Each row was made from one path, in order. Every step used is in the known rows, and no mark comes twice. Write each row's path.
Known rows:
liviv-modu: [-1.488, -2.617,  3.056,  0.422, -3.297, -1.612, -1.835,  1.835,  2.033,
  2.063,  0.969, -2.797,  0.468,  0.155,  0.744, -2.348,  3.000, -2.516,
 -0.232,  3.878,  5.019,  3.405, -1.186]
sizef-liviv: [ 0.279, -3.938,  4.459, -0.862, -1.295, -1.588, -3.018,  0.306,  2.336,
  2.259, -4.566, -1.462, -0.834, -1.626,  1.034, -0.402,  3.184, -1.667,
  0.140,  1.679,  5.080,  2.594,  1.100]
lubob-siluv: [-2.115, -6.575,  2.316, -0.373, -2.762, -2.718, -2.386,  0.382,  2.003,
  0.794, -1.220, -0.554,  0.813,  0.003,  1.482, -1.027,  0.722,  0.929,
 -0.553,  1.679,  3.420,  1.015, -0.789]
peno-modu-liviv-leroguz-lubob-siluv: [-4.821, -4.111,  2.052,  0.357, -2.595, -1.180, -2.440, -1.954, -0.778,
 -0.275, -2.101, -1.432,  1.181, -2.648,  2.035, -0.100,  0.997, -0.059,
 -1.165,  1.067, -0.480, -1.161,  0.545]
tobuf-fefa-liviv: [ 1.063, -7.467,  3.602,  1.091,  1.990, -1.923, -2.913,  0.591,  1.772,
  1.781, -2.225, -3.240,  2.524,  0.810, -0.249,  2.666,  4.048,  2.338,
 -2.837,  1.416,  5.151,  1.769,  0.837]
leroguz-lubob-siluv-liviv-modu-peno: [-4.155, -1.859, -1.169,  1.567, -1.234, -2.706, -3.890, -1.985,  0.873,
  0.501,  3.395,  0.961, -0.264, -2.519,  4.353, -0.090,  4.163, -0.415,
  1.019,  4.070,  1.844,  4.057,  0.380]
leroguz-liviv: [ 2.145, -4.316,  4.899, -1.073,  0.726, -3.294, -1.824,  2.129,  1.219,
  0.226, -2.668, -1.579,  1.869,  1.617,  2.163, -2.591,  1.973,  0.402,
 -1.806,  1.962,  4.647,  1.998, -1.006]
siluv-liviv-sizef-tobuf-fefa: [-3.113, -2.164,  2.423, -1.517,  3.462, -4.729, -0.761, -1.043,  4.035,
  1.989, -0.493, -1.934,  0.841, -0.368,  1.976, -2.272,  4.899,  1.840,
 -1.124, -0.172,  5.940,  0.330, -0.885]
peno-modu-liviv: [-2.153, -2.669,  2.678,  2.693, -2.213, -0.871, -2.018, -0.783, -0.914,
  1.175, -2.449, -2.922,  0.491, -1.848,  0.802, -0.069,  1.644, -1.182,
 -1.159,  1.688,  3.315,  1.713, -1.670]
sizef-liviv-leroguz-lubob: [ 0.006, -3.797,  6.130, -3.885, -1.719, -0.117, -4.047,  0.143,  2.251,
  1.140, -4.137, -1.463, -0.382, -1.818,  1.511, -1.010,  3.455, -1.473,
  0.478,  2.178,  2.437,  0.712,  3.843]
modu-peno: [ 1.114, -5.021,  5.509,  0.075, -3.720,  1.169, -3.958, -0.726, -0.286,
  0.459, -1.110, -2.071, -0.653, -0.213,  1.759,  0.812,  1.900, -0.732,
 -0.830,  3.267,  4.749,  4.173, -0.132]
sizef-tobuf-fefa-liviv: [ 1.767, -6.542,  5.719,  0.522,  2.494, -1.391,  0.041,  1.095,  3.619,
  1.506, -3.370, -2.081,  3.110, -0.098,  1.074,  3.707,  4.726,  1.074,
 -2.631, -0.051,  4.530,  1.994,  1.945]
lubob-siluv-liviv-fefa: [-3.759, -4.406, -1.662, -0.055,  1.507, -5.472, -2.381, -1.740,  2.754,
  0.011, -0.462, -1.080,  1.448,  0.189,  2.904,  0.163,  1.122,  2.316,
  0.801,  2.293,  4.203, -0.003,  0.915]
leroguz-lubob-siluv-liviv: [-3.075, -4.054, -0.419, -0.966,  0.363, -4.242, -4.534, -0.093,  2.442,
 -0.073,  1.041,  1.635,  0.743, -0.983,  3.395, -1.567,  2.398,  2.500,
  1.016,  2.347,  1.224,  0.632,  0.918]
leroguz-liviv-siluv: [-1.079, -5.275,  4.413, -1.673,  1.499, -5.593, -2.205,  0.313,  2.114,
  0.180, -2.055,  0.238,  2.339,  0.912, -0.200, -2.983,  2.945,  0.047,
 -1.126,  2.134,  4.047,  1.075, -0.134]
modu-liviv: [-2.170, -4.065,  3.216,  1.106, -1.759, -1.310, -3.427, -0.491,  1.188,
  1.260, -2.703, -1.974,  0.401, -1.006,  0.758,  0.314,  2.066,  0.068,
 -0.161,  1.732,  2.830,  1.405, -2.169]
kavo-liviv-leroguz: [ 1.445, -5.302,  7.607, -1.942, -1.706, -1.342, -3.469, -0.057,  1.527,
  1.040, -4.171, -3.068,  1.598,  0.611,  2.578, -2.463,  2.860,  0.028,
 -2.479,  1.765,  4.126,  1.765,  1.542]
sizef-tobuf-fefa: [ 0.427, -5.165,  5.238, -1.860,  0.054, -1.003, -0.364,  1.263,  4.396,
  1.210, -2.711, -2.937,  1.987,  0.660,  1.105,  0.283,  2.969, -0.553,
 -1.800,  0.735,  5.450,  1.336, -0.064]
fefa-liviv: [ 1.474, -6.277,  4.969,  1.246, -0.435, -1.014, -2.742,  1.458,  0.947,
  1.456, -1.978, -1.366,  1.611,  0.017,  0.788,  2.100,  3.444,  1.560,
 -1.269,  1.910,  3.703,  2.595,  1.474]
tobuf-sizef-liviv-siluv: [-2.554, -4.173,  4.385, -2.177,  0.819, -2.141, -2.998, -2.965,  3.725,
  2.858, -2.849,  2.240,  0.004, -2.134, -1.697, -0.195,  2.344, -0.023,
 -0.890,  0.737,  4.931,  0.995,  1.397]
leroguz-liviv-modu: [ 0.243, -2.106,  3.372,  0.452,  0.043, -4.030, -0.566,  2.307,  1.665,
  1.258, -0.370, -2.210,  2.009,  0.982,  2.071, -3.535,  3.239, -1.900,
 -1.530,  3.160,  5.143,  3.318, -1.646]
lubob-siluv-liviv-leroguz: [-3.351, -6.497,  1.284, -2.520, -1.435, -4.269, -2.598, -1.025,  1.019,
  0.380, -1.654, -0.939,  0.910, -0.439,  2.036, -4.101,  0.970,  2.863,
 -0.450,  0.395,  2.338, -0.614,  1.847]
peno-modu: [ 0.152, -3.512,  4.247,  0.512, -3.089, -0.691, -1.631,  1.277, -0.285,
  1.189, -1.181, -3.137,  0.441, -0.090,  0.774, -1.879,  1.276, -1.271,
 -1.541,  2.609,  4.990,  2.551, -0.069]

Write each row's path:
[-1.673, -1.715,  1.199,  1.716, -1.860, -1.716, -3.263, -1.427, -0.068,
  1.606,  1.766, -1.878, -0.834, -1.467,  2.662, -1.551,  4.043, -1.329,
  0.284,  3.991,  4.734,  5.442,  0.087]
siluv-liviv-modu-peno
[-2.388, -6.262,  3.915, -3.335, -3.160, -1.289, -3.497,  0.358,  1.716,
 -0.352, -0.997, -0.578,  1.325, -0.147,  2.009, -1.494,  0.918,  1.115,
 -0.326,  2.067,  0.788, -0.640,  1.772]
liviv-leroguz-lubob-siluv
[-1.020, -4.278,  4.763,  1.641,  0.679, -2.469, -2.653,  0.243,  0.718,
  2.297, -0.599, -1.245,  0.492, -0.489,  0.657,  1.018,  4.517,  2.393,
 -1.260,  1.641,  4.700,  1.747, -0.339]
fefa-liviv-sizef
[-4.732, -5.444,  2.404, -1.142, -2.197, -1.582, -3.832, -1.839,  1.037,
 -0.279, -2.234, -0.317,  1.189, -1.837,  1.980,  0.122,  1.507,  1.281,
  0.037,  1.122, -0.902, -1.567,  0.039]
modu-liviv-leroguz-lubob-siluv
[-1.428, -7.450,  5.226, -0.242,  3.278, -3.527, -0.381, -0.421,  4.327,
  1.631, -2.844, -0.191,  3.451, -0.768, -1.324,  3.496,  5.722,  0.785,
 -1.899,  0.034,  3.827,  1.061,  2.944]
sizef-tobuf-fefa-liviv-siluv
[-2.572, -1.576,  0.313,  0.670, -0.966, -3.706, -2.446,  0.926,  2.096,
  2.123,  1.499, -1.979,  0.400, -0.459,  1.669, -3.752,  3.790, -0.624,
  0.456,  3.385,  4.653,  3.442, -0.216]
siluv-liviv-modu
[ 1.021, -2.290,  4.268,  1.628, -0.819, -1.866, -1.444,  0.098, -0.379,
  0.688, -0.227, -2.024,  0.816, -0.028,  3.048, -1.174,  3.521, -2.577,
 -1.758,  3.691,  5.182,  5.340, -1.588]
leroguz-liviv-modu-peno
[-1.310, -1.026,  3.328, -0.019, -0.657, -0.665, -1.333, -1.039,  3.357,
  3.820, -1.156, -0.113, -0.594, -2.123,  0.558, -0.808,  2.814, -2.065,
 -1.258,  1.796,  5.955,  3.285, -0.380]
tobuf-sizef-liviv-modu
[-4.677, -2.202,  3.047,  1.410, -0.587, -2.655, -3.183, -1.770,  0.929,
  1.933, -1.241, -1.942, -0.658, -1.408,  0.616, -0.828,  3.212,  0.721,
 -0.213,  1.308,  3.911,  0.221, -4.067]
modu-liviv-sizef
[-2.049, -5.096,  2.214, -1.219, -2.077, -2.117, -3.807,  0.924,  2.559,
 -0.009,  0.209,  0.741,  1.002, -0.253,  2.499, -0.033,  1.551,  0.683,
  0.294,  2.753,  1.617,  0.863, -0.003]
leroguz-lubob-siluv
[ 0.643, -3.992,  4.429,  4.052, -1.942,  0.289, -2.267, -0.662, -0.682,
  2.133,  0.420, -1.784,  0.323, -1.670,  1.649,  3.468,  5.101, -1.429,
 -1.246,  3.751,  4.282,  6.079,  1.046]
fefa-liviv-modu-peno
[-1.500, -5.364,  3.365,  1.328,  2.914, -3.308, -2.672, -0.854,  1.581,
  2.543, -0.796, -2.997,  1.271,  0.266, -0.522,  1.525,  5.245,  3.129,
 -2.800,  0.974,  6.006,  0.630, -1.029]
tobuf-fefa-liviv-sizef
[-3.272, -1.861,  1.689, -0.595,  0.773, -4.490, -3.441, -0.727,  1.416,
  1.821,  0.792, -1.134, -0.640, -0.306,  1.660, -4.049,  3.615,  2.379,
  0.118,  1.842,  5.222,  0.947, -1.324]
siluv-liviv-sizef
[ 0.699, -4.264,  5.056,  3.008,  0.817,  0.307,  0.403, -0.819,  1.950,
  2.169, -0.960, -2.528,  1.961, -1.762,  1.856,  5.151,  6.453, -1.853,
 -2.630,  1.618,  4.998,  5.364,  1.388]
sizef-tobuf-fefa-liviv-modu-peno
[-0.362, -1.076,  4.154,  0.987, -1.563,  1.448, -2.157, -3.464,  1.330,
  3.348, -0.954,  0.087, -1.580, -3.134,  1.348,  1.514,  3.021, -2.652,
 -1.635,  2.193,  6.087,  5.439, -0.029]
tobuf-sizef-liviv-modu-peno
[ 0.018, -4.840,  6.366, -3.994, -3.122,  0.567, -4.091,  1.501,  1.601,
 -0.081, -0.929, -2.091,  0.930,  0.467,  1.293, -2.029,  1.986, -0.050,
 -0.236,  3.218,  1.835,  0.369,  2.157]
liviv-leroguz-lubob
[-5.766, -2.131, -0.656, -0.784,  1.392, -5.703, -4.163, -1.418,  2.112,
  0.700,  2.438,  1.791, -0.212, -1.295,  3.189, -2.490,  3.604,  3.288,
  1.176,  1.997,  2.341, -0.325, -0.877]
leroguz-lubob-siluv-liviv-sizef
[-0.054, -4.271,  4.163,  1.985,  1.676, -1.934,  1.238,  1.405,  4.078,
  2.636, -1.143, -2.634,  3.092, -0.695,  1.101,  2.943,  6.176, -1.183,
 -2.351,  1.097,  4.931,  3.288,  1.207]
sizef-tobuf-fefa-liviv-modu
[-1.069, -7.617,  4.307, -1.121, -0.874, -1.471, -3.242,  0.311,  0.973,
  0.012, -1.468,  0.366,  2.397, -0.947,  1.887,  2.010,  2.837,  2.693,
 -1.017,  1.408, -0.138, -0.186,  3.638]
fefa-liviv-leroguz-lubob-siluv
[-1.264, -2.789,  0.707, -0.510,  1.464, -3.631, -2.972, -0.531,  2.516,
  0.378, -0.374, -2.729,  1.073,  0.760,  2.097, -0.340,  2.214,  1.248,
  0.877,  3.412,  5.445,  1.202,  1.320]
siluv-liviv-fefa
[-4.486, -2.369,  3.646,  0.557,  2.056, -2.811, -0.326, -2.122,  3.566,
  2.131, -2.529, -2.497,  0.831, -1.415,  0.946,  1.154,  4.569,  0.333,
 -1.518, -0.716,  4.517, -0.384, -3.673]
modu-liviv-sizef-tobuf-fefa
[-0.285, -4.017,  3.458,  2.977, -0.976, -1.821, -1.534,  1.742,  1.310,
  2.562,  0.269, -2.064,  1.554, -0.698,  0.770,  1.177,  4.780, -0.721,
 -0.961,  3.235,  4.069,  3.942,  0.873]
fefa-liviv-modu
[ 0.002, -5.111,  6.072, -3.184, -2.165, -0.796, -2.658, -0.219,  1.521,
  1.789, -5.667, -2.843, -0.594, -1.286,  0.582, -1.852,  2.552, -1.366,
 -0.486,  1.010,  4.148,  0.934,  2.838]
sizef-liviv-leroguz
[-0.056, -2.189,  3.728, -1.295,  1.769, -0.560, -1.896, -2.594,  3.691,
  1.933, -3.264, -0.799,  0.249, -0.750,  1.125,  2.662,  1.125, -0.056,
 -1.033,  1.693,  6.665,  1.114,  1.203]
tobuf-sizef-liviv-fefa
[-0.441, -3.403,  6.871,  0.970,  1.198, -1.905,  0.261,  0.882,  2.459,
  2.039, -1.605, -0.042,  1.115, -1.424,  1.950,  2.145,  5.206,  1.031,
 -1.028,  0.250,  3.813,  1.889,  0.727]
fefa-liviv-sizef-tobuf
[ 0.592, -3.223,  4.865, -1.691, -0.073,  0.089, -2.574, -1.337,  2.849,
  2.798, -3.418,  0.675, -0.613, -1.456,  0.619,  0.186,  1.395,  0.221,
 -1.647,  0.640,  5.620,  1.972,  0.363]
tobuf-sizef-liviv
[-2.387, -3.927,  4.796, -1.888, -2.132,  0.241, -4.475, -0.586,  0.958,
  0.064, -2.293, -1.992,  0.952, -1.034,  1.217, -0.270,  2.474,  0.314,
  0.073,  2.172,  0.220, -0.412,  0.391]
modu-liviv-leroguz-lubob
